Each row was made from one small tree. Brackets hold a mark, then the marks that hang from it, in alphabetical order. Every link used is in the known rows. Write each row's tree.
Known rows:
(tezal divani (nosam lito)): [ -1   8 -10  12  -1   6   0   0   3   3   1  -1   1  25  -1   8   6  -5
   0 -22   8  -2   0   1  -3   0  -4  -4  -5  -7  -4   7  11   8  -3   5
   3   7   1   0   0]
(senot gimo (runo (divani lito) (nosam vuno))): [ -7   3  -3 -11 -16  11   8   3  -3  -6   3 -28   2 -20   4  -2   9   2
   8   9   6  -5   2   0  -6  -5   7   2  -5  -1  -9  -1  14  18   1  -2
 -13  11  -7  13  -4]
(gimo nosam): [ 7 -2 -1 10  3 -2  2  0  3  0  3 10 -1  5  0  2  0 -1  4  3 -1  3 -1  0
 -6 -1 -1 -3 -1  1 -2  1 -2  2  0  2  1 -2  1  1 -1]
(tezal (runo (divani lito)) senot): [ -9   6  47  12 -10   1  10   2  -3   0   3  -1   2  -2   0  -6  16  -2
   3   2   2  -5   1  -4  -3  -1   0  -5  -2  -8  -2   9  22   9  -8   9
 -17  14  -3   7   2]
(senot gimo): [ 2 -3 -2 -3 -1  9 -9 -2  4 -1 -3 -5 -3 -4  0 -2  7  0  0  1  6  0 -2  1
  1  0  3  1 -1  1  3  2 -1 -1  1  0  3 -3  1 -2 -1]
(kugig (nosam vuno)): [ -2  -2  -2  -9  -7 -15  -3   7  -1  -4   5 -11  -2  -2   1  11  -4   2
   5  -6  -1  -1   7   3  -8   0   0   6  -2   0  -8  -2   0   8   1   6
   0   1  -5   2   0]
(gimo (nosam vuno) (runo divani)): [  8   0   3   7  -6  -4   6   3   3  -3   9  22  -3  -4  -3  11   4  -1
  10  17   0   5   4  -2  -5  -6   1  -2  -5  -5 -12   4  12  17  -1   9
  -9   0  -2  14  -1]
(senot runo): [ 2  1  0 -1 -1  2  5 -1 -2  1 -1 -7  3 -4  0 -5 -6  0 10 11  6  4 -1  1
  0  1  2  0 -2  0  2  2  4 -1  1 -1  4 -2 -1 14 -1]
(divani lito tezal): [ -7   1   2  15  -6   2  18   5  -8  -2   5  -6   3  -6   2 -27  11   0
   2  -6   0  -5   3   1   5  -4   1   0   2   1  -3  -2  -6   2   2  -1
   3  10  -2  -2  -2]
(senot (runo divani)): [ -1   5  -1  -3  -5   2   9  -3  -3  -1   0  -6   2 -11  -2   3  -4   1
   9  26   6   2  -1  -2  -2  -1   5  -4  -2   0   0   0  19   2  -4   7
  -6  -1  -1  12   1]
(tezal (senot (gimo divani) lito)): [  8  -9  37   8  -2  11  -5  -2   3   2  -3 -26   1  -6   1  -8  34  -5
   1  15  15  -3  -4  -1   3  -3   6   1  -7   2   0  11   8   3   3   1
  12  -1   2  -2  -1]
(fodeg (nosam vuno)): [ -4  -3   3 -15  -4  12   3   8   4  -4   4  -7   0   7   1   1   3   0
  -7 -12   0   0   6   1  -7  -1   3   3  -3  -1  -8   1   2  10   3   4
  -7   2  -4   4  -1]
(gimo (divani lito) (runo nosam tezal)): [  3  -8   1   8  -2  -5  20   3  -6 -11   8  -7   2 -10   8 -12  14  -2
   9  15 -12  -5  -4   0  -1  -7  -4  -3  -1  -2  -7  -4   0  13   5  -7
   5   9   3   8   1]
(divani tezal): [ -1   0   1   7  -2   3  13   2  -3  -1   3  -3   0  -5   1 -16   4   0
   1   3   0   1   4   1   3  -2   1   0   0   0  -2   0  -2   1   1  -1
  14  -2  -2  -1  -1]
(gimo nosam runo): [12 -4  1 12  6 -6  4 -1  4  1  6 27 -4  6 -3  1  0 -2 11 12 -1  7  0 -1
 -3 -3 -2 -5 -2 -3 -3  4 -4  3  2  1  3 -3  3 12 -1]
(tezal (divani lito) (nosam vuno) runo senot): [ -8  12  40  17 -11   9   5  10  -3   2   6   0   3  31   2  -1  19  -6
   4 -27   6  -1   9  -1  -5   0  -6  -2  -6 -14 -12  15  16  14  -7   9
  -5  17  -8  10  -1]
(gimo (divani (tezal lito senot)) (nosam vuno) runo): [ 12 -11  30  23  -4   0  15  11   8  -1  15  18  -4   3   1 -14  15  -8
  13  28   4   1   6   0   2  -9  -5   3  -7  -7 -15  15   5  18   6   4
  19   2  -3  13  -1]
(gimo divani (runo (tezal lito))): [ 11  -8 -12  10   2  -1   9   5   8  -7   8  10  -1  -6   4  -9  11  -5
   8  29  -3  -2  -4   0   5  -5  -6   3  -2  -6  -5   3   7   9   3   5
  15   4   4  10   2]
(senot lito runo): [  5   4  -3   2  -2   4   6  -1   2   1  -3 -16   7  -9   0 -10  17   0
   9   6  13   2   0   2  -1  -1   4   2  -4   2   1   3   9  -1   2   0
   9   2  -1  16  -2]
(gimo divani (nosam vuno) (runo tezal)): [ 17 -12   4  13  -1  -3   9   7   0 -12  11   8  -4  -6   5  -2   5  -4
  13  17  -8   4   2   1  -1  -7  -3   4  -6  -2 -13   3   0  17   8   7
  13  -3  -1  12  -1]
(sumamu lito): [ -2  -1   2   3   3   2   2   3   1   0  -2 -10   5   2   0   1   2   1
   0  -6   1  -4  -1  -2   2   2  -2   4   3  -1   3   1  12   0   1   0
   3  26  -1   1  -1]
(tezal divani senot): [-3  6 41  4  1  3  0  2 -3  5  1  2 -1 10 -3  3  7 -4 -1 -4  3  0  0 -2
 -2 -1 -1 -2 -3 -6 -1  9 13  1 -5  2  5  2 -1 -3  0]
(gimo (divani lito (tezal nosam))): [  0  -6  -8  26  -6   3  20   6 -12  -1   7 -13   3  15   3 -21  14  -4
   4  12   3  -6   3  -1   4  -3  -2  -6   0   2  -6   2  -4   5   2   3
   4   8   1  -4  -2]
(tezal (runo nosam)): [ -1   3   5  -6  -1   0   5  -1   2  -2   3  -2   2   2   4   4   4   0
   2 -11  -1   4   1   0  -7   2  -6  -5  -1  -5  -1   3   6   3  -4  -9
   5   1  -2  10   1]
(divani lito (tezal nosam runo)): [ -5   5  -3  23  -7   6  17   6  -5  -1   5   2   5  16   3 -23  16  -2
   6 -12   5   1   6   1   0   0  -6  -6   0  -6  -5   4   1   2  -4   5
   5  11  -3   8   0]
(divani (tezal nosam)): [ -2   3 -11  13  -2   5  12   3   0   1   3   3   1  14   0 -11   7  -1
   1   4   2   5   5   2  -1   1  -4  -5   0  -2  -3   1   0   0  -2   4
  17  -1   0  -1  -1]
(kugig (nosam lito) vuno): [ -3  -1  -7   2  -2 -12  -2   4   3   0   4 -13  -4  -2  -2  17  -7   1
   7 -12   5  -7   8   4  -8   0  -1   0  -1  -1   2  -5   0   8  -2  -5
   6   0   1   1   2]
(fodeg nosam): [ -3  -2   2 -11   3  12   4   2   3  -1   1  -2   1   9   0  -1   2   0
  -7  -1   1   0   0  -1  -7   2   2  -5  -1   1   0   0   2   0   0   2
  -6  -1   2   0   1]
(gimo (nosam lito)): [  5  -2  -3  13   0  -2   2  -1   8  -2   4   5  -1   4   1   1   0  -3
   3 -14   3  -2  -2   1  -5  -3  -2   1  -5   0  -3   4   0  10   3   1
  -1   2   0   3  -2]
(divani lito (tezal nosam runo senot)): [ -8   6  36  26  -7   6  18   7  -3   2   5   4   4  21   3 -24  21  -4
   6  -8   6   2   7   1  -1   0  -7  -5  -2  -9  -5  11   6   3  -5   6
   9  11  -3   7  -1]
(gimo (nosam vuno) (runo (divani lito) tezal)): [  2   1   2  15 -11  -3  19   8   1 -12  12  13  -2 -13   3  -7  14  -1
  11   8  -8  -2   3  -1  -5  -9   0   3  -4  -7 -15  -2  13  23   1  14
 -10  12  -4  12  -1]
(tezal (senot gimo)): [ 0 -1 37 -1 -2 10 -9 -1  6  1 -3 -5 -4  0  0 -5  9 -2 -1  4  5  1 -1  0
  0 -1  2  1 -4 -2  3  8  4  0 -1  1  6 -4  1 -3 -1]

Write each row's tree:
[  3   2 -16  -5   0  -1  12   5  17  -8   6  17   1  -6   6  -4  12  -1
   5  13  -7   1  -3   1  -6  -3 -10   2  -1 -11  -5   0   9  10   1  -5
  20   6   2  13   1] -> (gimo (runo nosam (tezal lito)))
[ -1   9 -15   4  -6   6  16   2   3  -7   1  -5   3   0   2   0   2   1
   8  26   1   6  -1   0  -8   1  -2  -4  -4  -5  -2  -2  26   7  -7  16
   8   0   1  12   1] -> (senot (runo divani (tezal nosam)))
[ -2   2 -13  18  -6   5  13   3   5   0   4  -2   2  15   2 -13   7  -3
   2 -12   5   0   4   3   0  -1  -4  -1  -5  -4  -4   3   2   9   1   3
  15   1   1   1  -2] -> (divani (tezal (nosam lito)))
[ -2   4  27  15  -4   7  14   5   2   4   2   4   0  20   1 -14  10  -3
   1   7   2   6   5   1  -2   0  -5  -3  -3  -6  -3   7   6   2  -3   6
  18  -2   0  -2  -1] -> (divani (tezal nosam senot))
[  9 -13  36  14  -9   9   0   6  10 -12   7 -20  -5  -8   8  -8  14  -7
   5  -7   0  -4   0   3  -2  -7   0  11 -13  -1 -11  11   9  24   7   7
  16  -1  -2   1  -3] -> (runo (tezal (senot (gimo divani (nosam lito vuno)))))
[ 10  -1   0   3   0   7  -6  -4   8   0  -2   2  -1 -10  -2  -9  31  -1
   7   6  13   3  -1   1   4  -4   5   0  -4  -1   2   5   3   0   3   0
  10   0   4  12  -1] -> (senot (gimo runo) lito)
[  3  -6 -11  10 -10  15   8   8  -5 -13   3 -34   2   0   9 -18  13  -3
  13  12   5  -4   2   3   0  -4   2   6  -7   0 -10   2   6  14   6  10
   8   7  -3  11  -3] -> (senot (gimo (divani lito)) (runo (tezal (nosam vuno))))
[ -7   5  25   8  -9   5  16   6  10   3   6   8   0  -7  -2 -13  17  -3
  -2  26   5  -3   2  -2   0  -4  -1  -2  -2  -7  -4   9  24   9  -6   9
   9   6  -2  -2   0] -> (runo (divani (tezal lito senot)))
[ -2   6  37  -9 -10  16  -3   2   6  -2   2 -25  -1  -2   3   1   6  -5
   8 -21  11  -1   2   3  -7  -5   2   6 -13  -7  -8  14  17  18   2  -6
  13   2  -6  14  -5] -> (tezal divani (senot gimo (runo (nosam lito vuno))))
[  2   6 -12   6  -2   7  11   3   4  -7  -1  -6   3   7   5  -8   0   0
   9  11   0   7   0   3  -5   3  -4   1  -4  -3  -1  -1  11   1  -1   8
  18  -2   1  13   1] -> (senot (runo (tezal nosam)))
[ -1  11  38   9  -3   6   8   4   4  -2   0 -10   4  -4   2 -10  34  -4
  -3  -9   3  -1   0   0  -3  -3  -1   3  -7  -6  -3   7  22   5  -3   6
  23   6  -1  -1   0] -> (runo (tezal divani (senot lito)))
[  2   1  -3   0  -2  -2  10   0  10 -10   6   5   0 -10   8  -4   6  -1
   6 -11  -8   0  -3   3  -4  -5  -6   3  -6  -9  -5  -1   5  16   5  -7
  16   3   3  13   0] -> (gimo (runo (nosam lito) tezal))
[ -7   6  36  -7 -11  14   0   7   9 -10   3 -22  -2  -7   8  -2  17  -4
  -3 -33  -2  -4   1   4  -8  -6  -2  11 -13 -10 -10   8  18  25   2  -2
  23   6  -5  -1  -3] -> (runo (nosam lito vuno) (tezal divani (senot gimo)))
[  2   1  -2  -6  -6  11   0  -4   0  -1  -3 -13  -1 -16  -3  -1   1   1
   8  27  11   2  -3  -1  -2   0   8  -3  -4   1   2   3  17   1  -3   7
  -3  -5   0  10  -2] -> (senot gimo (runo divani))
[  3   1  23   2 -11  13   0   6  18  -1   5   0  -3  -8  -2   1  11  -4
  10  28  15   1   1  -1  -9  -4   3   5  -9  -6  -8  14  26  17  -3  12
   1   4  -5  15  -3] -> (tezal lito (senot (gimo (nosam vuno)) (runo divani)))
[ -4  -4   2 -11  -6  13   2   7   8  -6   5 -14   1   5   3   1   2  -2
  -7 -30   2  -6   5   2  -6  -2   3   7  -7  -1 -10   4   3  18   5   4
  -7   6  -3   7  -3] -> (fodeg (nosam lito vuno))
[ -3   5 -15  10  -4   3   5   3  10  -7   1  -4   1  10   6  -5   6  -3
   0 -18  -2  -1  -1   3  -5   0  -6   5  -6  -6  -4   0  10  10   1   9
  13   5   2   2  -1] -> (runo (tezal (nosam lito)))
[  9   0 -18   5   0  12   4   3  19  -8   1   1  -1  -9   3 -15   9  -3
  11  20   7   3  -4   3  -6  -2  -2   5  -3  -2   0   3  10   5   2   8
  21   1   0  13  -1] -> (senot (gimo nosam) (runo (tezal lito)))
[ -2   5  -5  20  -6   6  12   2   5  -1   5   1   2  17   4 -14   8  -3
   5 -22   9   3   6   3   0   1  -7  -2  -6  -9  -5   8   6   7  -2   5
  17   4  -1  11  -1] -> (divani (tezal (nosam lito) runo))
[-11   6   7  -3 -16   1  12   6  -3  -7   8 -12   4  -9   6   3  15   1
   3 -12  -2  -5   6  -2  -8  -3  -2  -2  -3  -7 -12   2  15  21  -4   0
 -18  17  -8  11   0] -> (tezal (runo (divani lito) (nosam vuno)))
[-10   9  36  13 -17   6   8   9   0   0   6  -1   2  16   3   1  18  -2
   4  -6   5  -2   9  -2  -6  -1  -4  -2  -6 -12 -12  10  24  19  -8  14
 -17  17  -7  10  -1] -> (tezal (nosam vuno) (runo (divani lito)) senot)
[ -7   3  -2 -15 -12  -1   6   4   1  -5   5 -11   0 -11   3  15   4   2
  -2   3  -5  -1   5  -1  -8  -3   1   1  -4  -3 -10  -2  16  17  -2  -1
  -7   5  -5   2  -1] -> (runo divani (nosam vuno))
[  1  -5  -1  21 -10   6  12   8  -1  -5  10 -16   2  14   7 -11  10  -6
   7 -18   8   0   9   3   3  -2  -5   2 -10  -6 -13  11   6  18   3   5
  16   4  -5  12  -3] -> (gimo (divani (tezal (nosam lito vuno) runo)))
[ -4   4 -14   7  -8   4  17   5   7   0   6   6   1 -10  -2 -12  12  -1
  -1  22   5  -4   2  -2   2  -4   0  -2   1  -4  -5   2  17   7  -4   8
   6   7  -2  -1   1] -> (runo (divani (tezal lito)))
[ -5   6  34  23  -6   7  12   3   7   2   4   4   1  21   3 -15  12  -5
   4 -20   8   4   6   2  -2   1  -8  -1  -8 -12  -4  14  11   9  -3   5
  20   3  -1  10  -1] -> (divani (tezal (nosam lito) runo senot))
[ 9 -3 -5  9 -1  8 -4 -4 10 -1  0 -8 -2 -6  0 -8  0 -3 12 -2 14  1 -4  3
 -5 -2  4  2 -8  1  1  7  3  7  4  2  7 -4  2 15 -4] -> (senot (gimo (nosam lito)) runo)
[-11   9  25  16 -11   4  16   7   3  -5   3  -3   2   6   3  -9  19  -1
  -1  12  -4  -4   0  -2  -7  -1  -4  -3  -3  -8  -6   3  24  13  -7  16
  -5  14   0  -4   2] -> (runo (divani lito) (tezal nosam senot))
[  1  -8  23  -7 -10  12   2  10  15 -11   6 -23  -1 -10  10  -5  21  -5
  -2  12  -3  -6   0   3  -5  -5  -5  10  -7  -6 -11   8  14  21   4  -3
  23   5  -3  -1   0] -> (runo (nosam vuno) (tezal lito (senot (gimo divani))))
[  1   0  37  -2  -2  13  -5  -2   4   1  -5 -12  -2  -5  -1  -9   2  -2
   9  15  11   4  -2   1  -1   0   5   2  -6  -1   4   8   9  -2   1   2
  10  -6   0  11  -3] -> (tezal (senot gimo runo))
[ -3   8  12  14  -3   3   5   2  -9   1   3   1   4   8   0  -8  13  -3
   4 -22   4  -4   1  -1   1  -1  -2  -7   0  -7  -2   7   8   3  -5   1
  -9  15  -4   7   1] -> (tezal (divani lito) runo)
[ -2   6  46  16  -6   6  14   3   3   2   3  -4   4  -4   1 -24  34  -3
   2  -8  13   5   7   1   2  -2  -1   1  -5  -6  -2  12  13   1  -1   2
  26   2  -4  10  -1] -> (divani (tezal runo (senot lito)))
[-1  5 24 11 -5  6  3  0  9  4 -1 -5  2 20  1 -3  0 -4  9 -1 10  2  0  2
 -6  1 -2  2 -9 -6 -1 11 14  7 -1  5  8  1  0 16 -2] -> (tezal (nosam lito) (senot runo))
[  8 -10   3  -5  -4  -3   5   3  -4  -5   9  -5  -1  -2   5   9   4  -3
   9  13  -4   1   3   0  -1  -6  -2   1  -5  -2 -12   3  -1  15   6  -9
   3  -1  -1  12  -1] -> (gimo divani (runo (nosam vuno)))
[ -2 -10   8   7 -13  11  14   7 -10  -9   8 -31   1 -10  10 -21  21  -3
   7  -9   3  -5   6   2   2  -6   1   0  -5  -1 -11   5  -3  16   5  -9
   9   9  -7   7  -4] -> (senot (gimo (divani lito (tezal (runo (nosam vuno))))))
[ 10 -12 -13   4  -1   9  12   1   7  -2   8   1  -3  -7   3 -14  18  -4
   9  32   6  -1  -3   1   3  -6  -3  -5  -2  -4  -4   6   1   6   5 -10
  23   0   4   7  -1] -> (senot (gimo (divani (tezal lito)) (runo nosam)))
[  0   2  -6 -14  -7  10   5  -5   2  -3  -1 -20   0 -17   0   5   4   2
   7  25   7   3  -4  -1  -8  -1   5  -6  -4   0   1   0  18   6  -3  -3
   2  -3   1  11  -2] -> (senot gimo (runo divani nosam))
[ -2   5  -9  -5  -2   2   3   2  14  -2   3   6   4   5   4   3  10  -2
   1  -4   3   0   0   0  -7   2  -9  -3   0 -10  -3   5  11   5  -5  -8
   7  10  -2  12   2] -> (tezal lito (runo nosam))
